What can hang from each mark:
darap: domoz pivos rofuri
rofuri: bime darap
pivos: bime
domoz: bime gokif tuke
bime: bilom domoz pivos rofuri
gokif: bilom pivos rofuri
bilom: bime darap
tuke: domoz

Each row was made from one small tree. The marks that hang from a mark follow it in brackets, in alphabetical order. Every link used is in the known rows. Write each row's tree.
Known rows:
rofuri{bime{pivos}}: -.08,.02,-.01,-.06,.10,-.01,.09,.10,.38,-.13,-.11,.06,.10,-.16,.21,-.23,.13,.11,.17,-.01,.20,.03,.17,.18,-.05,-.03,.00,-.15,-.13,-.04,.09,.15,-.07,.14,.04,.05
bime{bilom domoz{tuke} rofuri}: .21,.10,.33,-.05,.12,-.19,.11,.15,.24,-.15,-.13,-.02,.24,-.21,.29,-.37,.16,-.01,-.08,-.10,.21,-.10,.33,-.04,-.17,.09,-.01,-.05,-.03,-.02,.01,.12,-.04,.16,-.06,-.08
bilom{bime{pivos} darap{domoz{tuke} rofuri}}: -.17,-.01,-.29,.06,.11,-.01,.08,.20,.30,-.17,-.13,.02,.09,-.16,.38,-.28,.28,.19,.18,.04,.25,.04,.38,.11,-.20,-.03,.02,-.05,-.22,.07,.12,.19,.10,.07,.10,-.09
bime{domoz{gokif tuke} pivos rofuri}: .28,.15,.26,-.13,.12,-.23,.19,.13,.24,-.27,-.13,-.05,.20,-.19,.19,-.36,.17,.17,-.15,-.04,.24,-.10,.39,.03,-.22,.02,.01,-.10,-.05,.01,.03,.08,-.09,.13,-.02,-.01
bilom{bime darap}: -.25,-.01,-.18,.00,.03,-.03,.06,.04,.20,-.16,-.10,.13,.14,-.30,.49,-.18,.35,.01,-.06,.05,.19,-.04,.22,-.07,-.10,.02,.03,.00,-.17,.00,.16,.18,.01,.10,.12,-.06
gokif{bilom{darap} pivos{bime}}: -.24,-.05,.22,-.24,.13,.25,-.04,.12,.19,-.11,-.12,.49,.16,-.18,.38,-.06,.43,.14,-.14,.06,.18,.02,.03,-.08,-.05,-.05,.00,-.17,-.09,-.06,.12,.13,-.01,.15,.04,.16
gokif{bilom{bime{rofuri}}}: -.15,-.03,.04,-.15,.11,.09,-.03,.18,.16,-.15,-.10,.15,.18,-.19,.41,-.06,.50,.05,-.09,.02,.15,.01,.10,.10,-.02,.03,.03,-.09,-.11,.02,.11,.11,-.05,.17,.08,.08
tuke{domoz{gokif{bilom}}}: .03,.02,.27,-.13,.07,.10,.07,.10,.18,-.12,-.12,.09,.16,-.16,.34,.03,.34,-.03,-.17,.00,.17,-.07,.40,-.01,-.08,-.01,.00,-.12,-.08,.03,.07,.10,-.12,.08,-.03,-.07
bilom{bime darap{domoz{tuke} pivos rofuri}}: -.20,-.03,-.39,.07,.10,.09,-.06,.23,.33,-.14,-.14,.05,.05,-.10,.48,-.14,.35,.20,.34,.04,.21,.03,.37,-.01,-.19,.04,-.02,-.04,-.25,.06,.13,.19,.10,.05,.18,-.07
rofuri{darap}: -.06,.00,-.01,.00,.07,.05,.21,.08,.27,-.11,-.11,.19,.15,-.10,.26,-.12,.29,-.02,-.05,.00,.16,-.06,.17,.10,-.08,.00,-.04,-.02,-.09,.04,.05,.11,-.08,.15,.21,.05
rofuri{darap{domoz{tuke} pivos{bime{bilom}}}}: .00,-.04,-.11,.01,.05,.11,.07,.11,.39,-.09,-.14,.11,.05,.04,.25,-.14,.20,.15,.29,-.04,.15,-.01,.14,.12,-.13,-.09,-.09,-.09,-.12,.04,.04,.12,.04,.13,.25,-.01
gokif{bilom{darap} pivos{bime} rofuri}: -.19,-.07,.15,-.29,.12,.31,-.04,.24,.20,-.04,-.12,.59,.13,-.25,.38,.01,.53,.27,-.13,.10,.21,.09,.01,-.20,-.02,-.06,.01,-.12,-.10,-.08,.09,.13,-.03,.18,-.03,.26
bilom{darap{pivos{bime} rofuri}}: -.21,-.01,-.08,.00,.15,.10,-.02,.24,.28,-.13,-.15,.16,.08,-.05,.38,-.12,.18,.12,.25,-.01,.23,-.06,.24,.01,-.13,.05,-.02,-.06,-.20,-.05,.11,.14,.07,.05,.23,.03
bilom{bime{domoz{gokif}} darap{pivos rofuri}}: -.11,.02,-.22,.04,.11,-.02,-.06,.22,.28,-.22,-.12,.04,.05,-.18,.51,-.16,.37,.15,.17,.02,.24,-.02,.53,-.08,-.18,.11,-.02,-.01,-.19,.04,.13,.16,.01,.03,.15,-.07
bilom{bime darap{domoz{tuke} rofuri}}: -.19,-.02,-.26,.06,.09,.08,.08,.17,.30,-.14,-.13,.07,.10,-.18,.47,-.14,.32,.08,.18,.05,.24,.04,.39,.01,-.19,.04,-.01,.00,-.22,.07,.12,.19,.10,.06,.11,-.07
tuke{domoz{gokif{pivos}}}: .06,.06,.21,-.10,.05,.09,.14,.07,.21,-.10,-.10,.17,.16,-.17,.33,.02,.28,-.02,-.20,.02,.18,-.06,.46,-.19,-.11,-.05,.00,-.16,-.08,.03,.07,.11,-.16,.08,-.07,-.10
gokif{pivos}: -.11,.03,.02,-.10,.10,.13,.11,.08,.17,-.08,-.09,.33,.18,-.13,.33,-.06,.32,.09,-.15,.03,.17,-.03,.17,-.19,-.09,-.03,.02,-.16,-.11,-.02,.07,.10,-.12,.12,-.04,.09
bilom{bime{domoz rofuri} darap}: -.14,.04,-.02,-.01,.08,-.17,.06,.13,.24,-.23,-.10,.13,.18,-.34,.45,-.28,.36,.05,-.09,.03,.21,-.07,.47,-.14,-.11,.11,.03,-.01,-.14,.01,.16,.18,-.02,.13,.12,-.10
bime{domoz}: -.04,.02,.09,-.09,.14,-.07,.12,.08,.16,-.14,-.11,.05,.17,-.11,.30,-.19,.24,.04,-.15,-.03,.16,-.11,.51,-.02,-.12,.10,.00,-.08,-.10,-.02,.03,.10,-.09,.09,.01,.01
darap{domoz{gokif}}: -.06,.02,-.02,.01,.07,.08,.12,.02,.17,-.17,-.14,.10,.13,-.01,.30,.03,.18,.19,.14,-.02,.20,-.09,.21,.00,-.15,-.04,.02,-.06,-.18,.03,.01,.11,.03,.05,-.03,.02
domoz{gokif{pivos} tuke}: .19,.10,.09,-.15,.01,.19,.21,-.06,.20,-.13,-.12,.14,.16,-.18,.40,.03,.27,.03,-.16,.03,.21,-.02,.01,-.17,-.23,-.08,-.06,-.05,-.07,.03,.04,.08,-.10,.08,-.12,.10
domoz{bime{bilom{darap{pivos}} rofuri} tuke}: .28,.07,.06,-.10,.11,-.04,.18,.10,.33,-.04,-.15,.00,.18,-.25,.32,-.31,.19,-.09,.05,.03,.16,-.04,-.06,.00,-.21,.00,.00,-.09,-.07,-.02,.06,.13,-.02,.20,-.05,-.06
tuke{domoz{bime{bilom{darap} pivos} gokif}}: .20,.05,.21,-.06,.08,-.07,.18,.07,.26,-.10,-.13,-.01,.14,-.23,.26,-.21,.18,-.04,-.12,.02,.19,-.07,.34,-.01,-.15,-.09,.04,-.16,-.07,.01,.07,.13,-.12,.11,-.13,-.20
rofuri{bime darap{pivos}}: -.05,-.01,-.12,.01,.07,.11,.02,.15,.52,-.12,-.12,.19,.03,-.09,.26,-.12,.26,.09,.35,.00,.17,.04,.18,.15,-.03,.03,-.10,-.09,-.11,.02,.10,.15,-.09,.17,.28,.06
bilom{bime{domoz{gokif{rofuri}}} darap{pivos}}: -.11,.01,-.22,-.03,.05,-.05,-.07,.10,.24,-.21,-.11,.09,.06,-.27,.50,-.17,.41,.20,.04,.04,.20,-.05,.40,-.19,-.14,.06,.00,-.01,-.17,.01,.14,.16,-.02,.07,.11,-.04
rofuri{darap{pivos{bime{domoz}}}}: -.04,-.02,-.05,-.03,.08,.05,.08,.13,.34,-.13,-.12,.15,.06,-.01,.26,-.14,.25,.09,.11,-.02,.14,-.04,.26,.07,-.08,-.02,-.08,-.09,-.10,.01,.07,.10,-.06,.14,.30,.03
pivos{bime{domoz{tuke} rofuri{darap}}}: .10,.02,.27,-.15,.08,-.03,.22,.12,.37,-.14,-.12,.09,.14,-.12,.25,-.20,.12,-.05,-.05,-.02,.20,.00,.34,.00,-.12,-.03,-.08,-.09,-.05,-.03,.06,.10,-.03,.18,.18,.00
gokif{bilom{darap} pivos}: -.24,-.02,.15,-.18,.15,.23,-.07,.13,.13,-.11,-.12,.49,.21,-.21,.39,-.07,.54,.16,-.18,.06,.17,-.03,.05,-.09,-.06,.04,.02,-.13,-.10,-.03,.11,.13,-.04,.13,.00,.17

Which tree is each row?
-.03,-.05,.12,-.23,.14,.29,-.03,.31,.37,-.05,-.12,.57,.10,-.24,.28,-.02,.65,.28,-.04,.10,.20,.16,.24,-.08,.00,.04,-.06,-.12,-.04,.01,.05,.13,-.16,.23,-.02,.27
gokif{bilom pivos rofuri{bime{domoz} darap}}
-.14,-.03,.10,-.19,.17,.26,-.03,.12,.19,-.08,-.13,.45,.20,-.18,.36,-.08,.53,.20,-.10,.09,.16,.00,.07,-.06,-.12,.01,.02,-.16,-.11,.00,.09,.14,-.01,.14,-.06,.13
gokif{bilom{darap{domoz{bime tuke}}} pivos}
.04,.00,.01,.04,.09,-.02,-.03,.16,.53,-.13,-.13,.11,.03,-.11,.24,-.29,.23,.10,.34,-.06,.19,.02,.33,.14,-.06,.06,-.11,-.09,-.06,.01,.07,.16,-.08,.16,.18,-.02
rofuri{bime{bilom domoz} darap{pivos}}
.14,.05,.13,-.25,.04,.30,.08,.06,.18,-.11,-.14,.33,.16,-.29,.43,.08,.49,.16,-.17,.07,.24,.03,-.08,-.18,-.18,-.04,-.05,.01,-.07,.01,.05,.10,-.06,.11,-.14,.22
domoz{gokif{bilom{darap} pivos rofuri} tuke}
.01,.02,-.17,-.09,.06,-.13,.14,.07,.23,-.15,-.09,-.12,.11,-.20,.34,-.33,.31,.08,-.15,.02,.16,.01,.43,.06,-.16,-.04,.00,-.12,-.12,.03,.10,.12,-.09,.13,.02,-.06
bilom{bime{domoz{tuke} pivos}}
.08,.06,.05,-.12,.03,.17,.15,.08,.16,-.13,-.11,.31,.13,-.20,.36,.11,.33,.19,-.12,.04,.24,-.01,.07,-.27,-.12,-.07,.01,-.04,-.10,-.01,.03,.08,-.13,.10,-.14,.16
domoz{gokif{pivos rofuri}}
.15,.12,.31,-.03,.15,-.34,.08,.17,.25,-.22,-.15,-.03,.24,-.28,.20,-.63,.12,.16,-.07,-.09,.25,-.13,.30,.07,-.20,.04,.04,-.08,-.04,-.04,.05,.16,.02,.15,-.02,-.12
bime{bilom{darap} domoz{tuke} pivos rofuri}
.47,.06,.04,-.15,.03,.10,.30,.02,.27,-.02,-.15,-.04,.11,-.28,.35,-.07,.22,-.04,-.04,.06,.21,.03,-.15,-.07,-.25,-.11,-.02,-.01,-.05,.00,-.01,.08,-.09,.15,-.27,.05
domoz{bime{bilom} gokif{rofuri} tuke}
.09,.04,.17,-.17,.10,.12,.06,.06,.39,-.13,-.12,.13,.11,-.21,.33,-.10,.28,.05,.05,.02,.21,.06,.31,.02,-.12,.07,-.08,-.10,-.07,-.01,.07,.13,-.11,.13,-.07,.08
rofuri{bime{domoz{gokif{bilom pivos} tuke}}}
.18,.08,.14,-.08,.13,-.10,.12,.21,.35,-.17,-.13,.09,.18,-.13,.25,-.27,.31,.07,-.02,-.03,.17,-.08,.46,-.03,-.16,.14,-.07,-.06,-.06,.04,.04,.10,-.09,.17,.21,.00
bime{domoz{tuke} rofuri{darap{pivos}}}
-.08,.03,.22,-.09,.08,.05,.10,.12,.26,-.11,-.10,.36,.18,-.17,.32,-.15,.17,.07,-.06,.00,.22,-.01,.08,-.20,-.08,-.11,.01,-.17,-.08,-.07,.09,.13,-.04,.16,-.01,.02
gokif{pivos{bime{bilom{darap} rofuri}}}
.23,.08,.04,-.19,.00,.23,.21,.02,.20,-.09,-.12,.21,.14,-.23,.39,.08,.34,.11,-.16,.06,.23,.03,.00,-.26,-.20,-.08,-.05,-.02,-.08,.01,.02,.08,-.11,.10,-.16,.17
domoz{gokif{pivos rofuri} tuke}
-.16,-.05,-.18,-.04,.10,.11,-.07,.13,.29,-.11,-.14,.07,.03,.14,.28,-.03,.12,.30,.40,-.04,.14,-.04,.23,.02,-.11,-.08,-.01,-.21,-.22,-.03,.05,.11,.08,.07,.17,.01
darap{domoz pivos{bime}}
-.06,-.01,-.27,-.03,.10,.13,-.05,.10,.26,-.09,-.15,.02,.08,.09,.31,-.06,.23,.28,.33,-.03,.12,-.07,.21,.02,-.18,.00,-.02,-.15,-.21,.02,.03,.11,.05,.06,.12,.02
darap{domoz{tuke} pivos}
.10,.06,.13,-.13,.09,.02,.13,.09,.16,-.15,-.11,.20,.14,-.18,.33,-.06,.32,.16,-.18,.01,.22,-.06,.44,-.23,-.15,.04,-.01,-.06,-.08,-.01,.01,.08,-.14,.08,-.12,.09
bime{domoz{gokif{pivos rofuri}}}
-.02,.03,-.04,.06,.16,.20,.13,.26,.25,-.15,-.15,.18,.11,.07,.31,.09,.21,.22,.27,.00,.28,.02,.40,-.01,-.20,.00,-.01,-.09,-.20,.08,-.01,.10,.02,.02,-.05,.04
darap{domoz{gokif{pivos}} rofuri}
-.04,-.03,-.05,.01,.05,.06,.07,.12,.34,-.11,-.12,.14,.07,-.01,.27,-.14,.21,.07,.16,-.04,.15,-.04,.09,.10,-.07,-.07,-.07,-.08,-.09,.00,.07,.11,-.03,.15,.28,.02
rofuri{darap{pivos{bime{bilom}}}}
-.01,.01,.15,-.03,.10,-.05,.03,.09,.38,-.11,-.12,.03,.11,-.19,.28,-.26,.13,.01,.16,-.05,.21,.00,.32,.08,-.07,.06,-.04,-.09,-.08,-.05,.06,.16,-.07,.13,-.05,-.02
rofuri{bime{bilom domoz}}
.08,.02,-.01,-.01,.12,.25,.18,.21,.32,-.12,-.16,.12,.09,.06,.32,.07,.16,.15,.26,.01,.29,.07,.33,.01,-.25,-.05,-.06,-.09,-.18,.08,-.01,.10,.05,.04,-.04,.04
darap{domoz{gokif{pivos{bime}} tuke} rofuri}
.17,.05,.22,-.07,.12,-.13,.19,.19,.28,-.06,-.12,-.01,.18,-.20,.19,-.29,.18,-.06,-.10,.02,.15,-.05,.41,.02,-.10,-.06,.06,-.23,-.07,.00,.07,.13,-.14,.18,-.07,-.21
tuke{domoz{bime{bilom pivos rofuri}}}
.06,.07,.25,.04,.13,-.06,.04,.12,.20,-.19,-.14,.14,.16,-.20,.37,-.26,.20,.09,-.03,-.06,.30,-.10,.40,-.12,-.20,.06,-.01,-.01,-.06,-.01,.03,.14,-.02,.04,-.13,-.05
bime{bilom{darap{rofuri}} domoz{gokif{pivos}}}
.08,.07,.24,-.03,.14,-.15,.17,.21,.29,-.20,-.12,.18,.21,-.16,.23,-.26,.28,.04,-.10,-.03,.19,-.10,.52,-.02,-.10,.14,-.03,-.05,-.05,.03,.04,.10,-.11,.18,.17,-.01
bime{domoz rofuri{darap}}
.38,.05,.09,-.26,.10,.11,.25,.00,.24,-.11,-.15,-.07,.14,-.20,.28,-.14,.31,.02,-.13,.08,.17,.02,-.14,.19,-.24,-.10,-.01,-.11,-.05,.03,.03,.06,-.09,.15,-.16,.09
domoz{bime{pivos} gokif{bilom} tuke}
-.02,.01,.19,-.11,.05,.08,.05,.09,.19,-.14,-.12,.11,.14,-.23,.39,.00,.38,-.03,-.17,.02,.18,-.05,.42,-.05,-.09,-.01,.00,-.10,-.10,.04,.11,.13,-.10,.08,.00,-.11
tuke{domoz{gokif{bilom{bime darap}}}}
-.02,.03,.08,-.04,.07,.10,.12,.07,.23,-.18,-.13,.23,.14,-.03,.29,.04,.17,.22,.12,-.01,.22,-.04,.20,-.11,-.14,-.09,.01,-.13,-.16,.02,.03,.11,.01,.09,-.04,.02
darap{domoz{gokif{pivos{bime{rofuri}}}}}
-.04,.03,-.08,-.05,.03,-.06,.09,-.02,.23,-.20,-.11,.03,.13,-.34,.50,-.21,.36,.02,-.13,.04,.21,-.05,.38,-.12,-.19,.05,-.02,.03,-.13,.03,.14,.17,-.01,.07,.04,-.08
bilom{bime{domoz{gokif tuke}} darap}
.44,.08,.12,-.15,.04,.12,.28,-.06,.29,-.05,-.13,.05,.15,-.24,.35,-.10,.21,-.08,-.11,.06,.20,.02,-.13,-.12,-.27,-.13,-.03,-.10,-.02,.02,.02,.08,-.12,.15,-.29,.00
domoz{bime{bilom} gokif{pivos} tuke}
.08,.04,.05,-.09,.02,.13,.15,.08,.25,-.14,-.12,.16,.09,-.21,.35,.09,.24,.12,.06,.02,.25,.01,.07,-.10,-.09,-.03,-.01,.01,-.12,-.02,.03,.11,-.09,.10,-.07,.13
domoz{gokif{rofuri{bime}}}
.01,-.02,-.10,.02,.11,.02,.24,.10,.33,-.10,-.13,.15,.12,-.04,.17,-.18,.25,.11,.09,.03,.15,-.03,.22,.18,-.12,-.05,-.01,-.10,-.12,.07,.03,.12,-.04,.16,.14,-.01
rofuri{darap{domoz{bime{pivos}}}}
.52,.11,.20,-.08,.04,.00,.34,.02,.36,-.11,-.15,-.03,.17,-.26,.30,-.16,.18,-.14,-.02,.03,.22,-.01,-.13,.02,-.25,-.07,-.05,-.01,.00,.05,.02,.09,-.09,.20,-.12,-.04
domoz{bime{bilom rofuri{darap}} gokif tuke}
-.07,.02,-.04,.01,.18,.08,.12,.32,.38,-.11,-.13,.04,.09,-.05,.25,-.14,.15,.06,.27,.00,.26,.07,.34,.23,-.10,.05,-.02,-.11,-.16,.01,.06,.13,-.04,.10,.07,.06
darap{rofuri{bime{pivos}}}
-.24,-.09,-.21,-.15,.10,.20,-.17,.27,.18,-.10,-.13,.30,.08,-.20,.44,-.01,.62,.35,.12,.07,.17,.05,.12,-.04,-.03,.04,.04,-.04,-.19,.00,.10,.15,.04,.14,.07,.16
gokif{bilom{bime darap{domoz pivos}} rofuri}
-.10,-.03,.28,-.24,.13,.23,.01,.20,.25,-.11,-.11,.47,.17,-.12,.31,-.03,.44,.12,-.13,.04,.18,.06,.04,-.03,-.02,-.07,-.02,-.20,-.05,-.02,.09,.09,-.07,.21,.08,.16
gokif{bilom pivos{bime{rofuri{darap}}}}
-.11,-.04,.17,-.04,.07,.03,.12,.11,.27,-.10,-.13,.08,.11,-.11,.33,-.18,.02,-.03,.10,-.05,.24,-.01,.08,.06,-.10,-.10,-.01,-.08,-.11,-.08,.07,.14,.07,.10,.08,-.02
pivos{bime{bilom{darap{rofuri}}}}
.07,.11,.21,-.08,.18,-.29,.13,.23,.21,-.24,-.12,.03,.21,-.15,.14,-.43,.18,.20,-.12,-.05,.20,-.12,.49,.06,-.13,.06,.06,-.16,-.09,-.02,.05,.10,-.09,.16,.06,-.02
bime{domoz pivos rofuri}
-.09,-.03,-.13,-.03,.16,.17,-.02,.35,.32,-.09,-.14,.03,.02,.13,.33,-.02,.14,.13,.37,-.04,.21,.02,.29,.09,-.12,.00,-.04,-.15,-.20,-.02,.06,.08,.01,.06,.23,.06
darap{pivos{bime} rofuri}
.36,.04,.12,-.25,.09,.20,.23,-.03,.23,-.08,-.15,-.01,.14,-.22,.36,.00,.35,-.09,-.14,.09,.16,.02,-.12,.10,-.24,-.04,-.04,-.06,-.05,.04,.03,.06,-.09,.14,-.15,.10
domoz{bime gokif{bilom} tuke}
-.03,.00,.25,-.06,.06,-.03,.12,.10,.31,-.14,-.14,.11,.15,-.14,.30,-.22,.01,.01,.12,-.06,.23,-.03,.04,.00,-.11,-.10,-.01,-.09,-.10,-.07,.07,.15,.10,.16,.08,-.05
pivos{bime{bilom{darap{domoz{tuke}}} rofuri}}
-.01,.02,.20,-.12,.07,.10,-.01,.11,.19,-.13,-.13,.12,.14,-.16,.36,.01,.35,.03,-.10,.00,.17,-.09,.39,-.05,-.09,.01,.00,-.12,-.11,.02,.09,.12,-.09,.07,.03,-.08
tuke{domoz{gokif{bilom{darap{pivos}}}}}
.10,.05,.21,-.09,.03,.10,.10,.14,.29,-.07,-.11,.20,.12,-.23,.32,.01,.28,.04,-.09,.02,.22,.01,.41,-.21,-.08,-.06,-.01,-.14,-.07,.01,.06,.13,-.16,.11,-.14,-.08
tuke{domoz{gokif{pivos rofuri{bime{bilom}}}}}
.30,.04,-.02,-.12,.10,-.05,.28,.03,.28,-.01,-.13,-.15,.15,-.19,.22,-.38,.14,-.06,-.06,.03,.14,.00,-.06,.18,-.23,-.12,.02,-.14,-.06,-.02,.03,.10,-.06,.18,-.15,-.04
domoz{bime{bilom pivos} tuke}
.16,.04,.15,-.20,.04,.22,.12,-.03,.16,-.15,-.14,.04,.16,-.17,.40,.05,.35,.00,-.14,.00,.19,-.03,-.08,.07,-.18,-.02,-.06,.00,-.07,.03,.03,.08,-.04,.08,-.05,.13
domoz{gokif{bilom} tuke}
.22,.02,.18,-.19,.10,.06,.16,.17,.24,-.06,-.13,.08,.12,-.22,.25,-.06,.35,.05,-.17,.08,.17,.01,.35,.01,-.10,-.07,.04,-.18,-.08,.02,.05,.09,-.16,.15,-.14,-.06
tuke{domoz{bime{pivos} gokif{bilom rofuri}}}
.06,.04,.23,-.13,.06,.02,.07,.15,.21,-.16,-.11,.06,.16,-.20,.32,-.05,.35,.02,-.16,.01,.18,-.04,.41,-.01,-.08,-.04,.02,-.15,-.08,.05,.09,.11,-.13,.11,-.01,-.11
tuke{domoz{gokif{bilom{bime{pivos rofuri}}}}}
-.09,-.03,.04,-.24,.12,.19,-.04,.14,.17,-.10,-.09,.30,.17,-.20,.43,-.09,.61,.12,-.25,.07,.15,.07,.26,-.09,-.09,.01,-.02,-.18,-.07,.03,.10,.11,-.12,.16,-.06,.11
gokif{bilom{bime{domoz{tuke}}} pivos}
.14,.05,.07,-.22,.02,.26,.10,-.01,.20,-.14,-.12,.16,.15,-.22,.46,.06,.47,.05,-.19,.05,.20,.05,-.04,-.09,-.19,-.08,-.06,-.06,-.06,.06,.07,.09,-.09,.11,-.11,.12
domoz{gokif{bilom{bime} pivos} tuke}
